Each row was made from one path, in order. Every step used is in the known rows, and no mark comes twice. Write each row's path.
Known rows
k r: [ -6.7  -5.8  -3.0  -2.0  17.4  13.3  12.9   9.7   2.8   8.4 -14.3 -19.5
   8.1 -16.6   4.7 -13.6  -8.7   1.9  18.6]
k z p r: [ -1.2   3.9  13.3  19.3  26.0   6.9  -5.2 -15.4   5.6   7.8  -4.7 -21.7
  27.9 -21.1 -14.3 -11.5 -30.9  11.5  20.2]
m l k z p r: [ -1.2   9.5  13.5  18.9 -16.7  18.5 -10.9 -35.8  -4.4   6.3   4.3 -30.5
  52.6 -19.7 -39.5 -11.5 -16.3  13.6  26.4]
t l k r n: [ -6.6  12.0   6.8  14.1 -29.5  11.6  12.6 -15.3  -7.4  -1.2 -11.8 -27.8
  14.2  -5.7  -8.2 -17.9   8.2  10.9  23.5]
t l: [ -1.0  45.1 -10.1  13.2  24.0  15.1   3.9   3.1 -14.6  13.9  -9.7 -17.9
   2.8  -3.0   9.1 -14.7 -13.5   1.0  12.5]
m l k z p: [ -6.6  28.6  11.3  11.5 -31.4  20.5  -1.5 -25.1  -9.2   3.6   3.7 -21.3
  40.6 -27.1 -27.7 -13.9 -17.2   3.5  29.0]
p z: [ 26.9  -3.6  -6.4   7.9  33.6   5.3   3.3  24.9  -1.9  10.4  -1.6   2.4
   6.8  -6.4   2.8 -17.2 -15.3  -0.7   9.8]
r n: [  9.3  42.6  12.2  15.0  -0.2  -4.9  10.6  19.1   3.2  -3.4  -8.1   9.9
  -1.2  -2.4  21.6 -24.3 -10.5  -5.6  -7.9]
z p: [  0.0  38.8  11.5  18.4  15.7 -12.3   2.6  11.3  -0.7  13.9   0.2 -10.2
  16.9 -16.5   3.8 -17.6 -20.9  -1.0   6.7]
m l k: [  3.7  29.5  -7.1   3.9 -11.7  18.7   1.5  -6.7 -14.0   8.3   0.8  -8.7
  23.4  -6.2 -11.3 -18.6  -0.2  -3.7   6.1]
a l k r p: [-15.6   5.2   9.0  -0.1 -36.1  -9.9   9.1 -36.1  -1.5   4.1  -7.3  -1.7
  16.6 -10.4 -16.5  -6.2  15.7  13.8  19.2]
l k z p r: [ -2.7 -17.4   8.6  16.3  18.3   6.9  -6.9 -32.3  -2.1   4.8  -1.1 -19.7
  31.7 -17.7 -25.3 -15.6 -18.3   9.9  22.9]
l k r: [ -7.0 -25.9  -8.8  -4.7  10.9  14.5  11.6  -6.6  -4.7   5.9 -10.3 -19.1
  11.0 -13.6  -7.9 -17.4   3.1   0.6  22.3]
a l: [-14.1  51.2 -11.0   7.9  17.1  -9.3   5.3  -9.2  -5.4   6.5  -2.0  -0.4
   1.1  -4.2  19.0 -12.0  -7.7   0.1   1.9]
a l n: [-37.7  54.6 -24.1  -2.1  -1.8 -12.2  -3.5  -0.1   5.2   7.9  -8.7   9.8
  -4.3  -4.9  24.0  -9.0 -15.5  -1.2 -27.3]
p l: [ -6.5  13.5 -16.9   3.7  25.7  12.3   9.3  17.2  -5.3   7.5 -21.5  29.1
 -21.5   0.7  22.6 -19.1  -3.9  -1.1  -3.1]
a l t: [-32.8  21.1 -16.6  -0.2   2.8 -14.5   4.7  -8.8  -1.3  11.0  -0.6  12.4
 -12.0   0.8  20.4 -18.4 -15.7  -0.5  10.2]
a l p r n: [ -3.9  42.1  -3.9  17.2  -8.1 -21.7  -6.2 -13.0  16.2  -2.1 -12.0   1.9
   9.1  14.8  14.7 -18.0  -1.1  10.5  -4.2]
m l k z: [ -4.4  13.5  -7.3  -2.5 -17.9  38.0   2.5 -21.9 -12.8  -2.1  -4.6  -9.7
  23.1 -16.9 -17.2 -15.9 -10.6  -3.1  22.7]
k z p: [ -6.5  24.5  11.5  12.1  10.4   8.5   3.3  -3.2  -0.2   4.3  -4.9 -12.5
  15.5 -27.7  -2.4 -14.9 -31.5   0.4  22.5]

Write each row's path
[-19.9 -21.5   0.1   8.2 -10.1   2.0   8.9  -5.7  -2.1  10.0 -16.3   0.8
   7.8 -15.9 -11.4 -14.9   7.7  11.9  24.1] => z p l k r
[-25.8 -15.4 -21.4  -4.7   8.9   6.7   8.0  19.2  -1.4  12.4 -20.4  43.2
 -34.2   5.8  25.4 -25.8 -11.3  -1.7   6.9] => p l t
[ 27.0 -10.3 -21.2   0.4  23.5   5.0  -2.4  30.4   7.3  11.1 -12.3   3.3
   3.4   1.2   3.2 -21.2 -13.4  -3.7  14.9] => l p z
[  3.0 -20.1  14.0  -3.9 -22.5   6.0  10.6 -11.6  -0.7   6.6 -13.1  -1.9
  15.4 -13.0 -20.2 -13.4   8.9   6.8  19.1] => l k r p
[-22.9  26.6   1.8  12.9  -9.3  -7.4   0.7 -44.5  -7.7  -1.0   4.5 -12.3
  19.7 -22.5 -10.7 -10.4 -13.7   4.8  24.5] => a l k z p
[  7.0  -2.1 -18.3   3.0  36.7   5.0  -8.5   7.5   9.9  12.3 -17.7  -7.3
   9.2   7.6   4.1 -20.4 -11.2   1.5   5.0] => l p r
[  6.0  19.7  13.5  26.8  31.4 -13.9  -6.1  -0.1   4.4  16.7   0.9 -21.0
  28.9 -10.2  -7.4 -15.0 -19.6  11.0   4.4] => z p r
[ 15.6  23.0  14.4  22.6  14.0  -6.7   1.7   7.2   8.5   0.1  -7.7   0.1
  12.5   4.7  10.4 -21.6  -9.4   6.6 -10.4] => p r n
[-28.9  -0.2  -3.7  10.2  -5.1 -11.5   3.7  15.9   2.4  17.4 -12.6  31.9
 -16.9  -4.0  12.8 -23.4 -17.1   3.9  11.7] => z p l t
[ -3.6  -0.2   8.2   4.9 -31.0  14.4   8.3 -23.9 -10.7  11.7 -14.8 -19.7
  19.2  -9.0 -27.5  -8.6  10.5  15.2  27.8] => t l k r p
[ -6.8   0.6   6.2   9.2   2.3   8.7   2.5 -19.5  -6.9   1.5  -1.4 -10.4
  18.7 -23.9 -13.5 -18.8 -20.4  -1.8  23.6] => l k z p
[-17.3  -8.6   0.9  -4.3 -24.8  -0.5   6.9  13.9   2.8  12.9 -22.7  60.0
 -29.2   7.4  12.1 -21.5  -4.9   4.7   1.6] => r p l t
[-19.8  12.5 -16.6  -1.6   5.3  10.6   5.2 -41.1 -11.7  -6.2  -3.8   0.2
   2.7 -12.0   1.5 -12.9  -7.3  -0.5  18.9] => a l k z
[ -6.1   2.3   3.9  24.9   9.6  17.5  -9.1 -43.8 -12.0   9.5  -2.4 -37.9
  34.4 -14.4 -31.7 -10.8 -17.5  18.4  33.0] => t l k z p r
[ -9.5 -18.4   1.3   4.9 -27.1   9.3  17.1   0.1   1.3  -7.6 -24.2  22.3
  -9.3  -1.2   6.2 -21.9  18.1   7.0  10.7] => p l k r n
[-15.5  12.5   1.6  11.1   4.6  14.0   5.4   0.2  -0.6   3.7 -19.0  17.5
  -4.4 -20.0   5.3 -14.3 -20.3   5.3  18.6] => k z p l
[ -3.1 -16.6   1.2  -5.5 -21.1  26.3   7.6 -18.6  -6.8  -3.4 -26.0  45.8
 -14.6  -5.8  -8.2 -16.4   3.2   3.6  11.1] => r p l k z
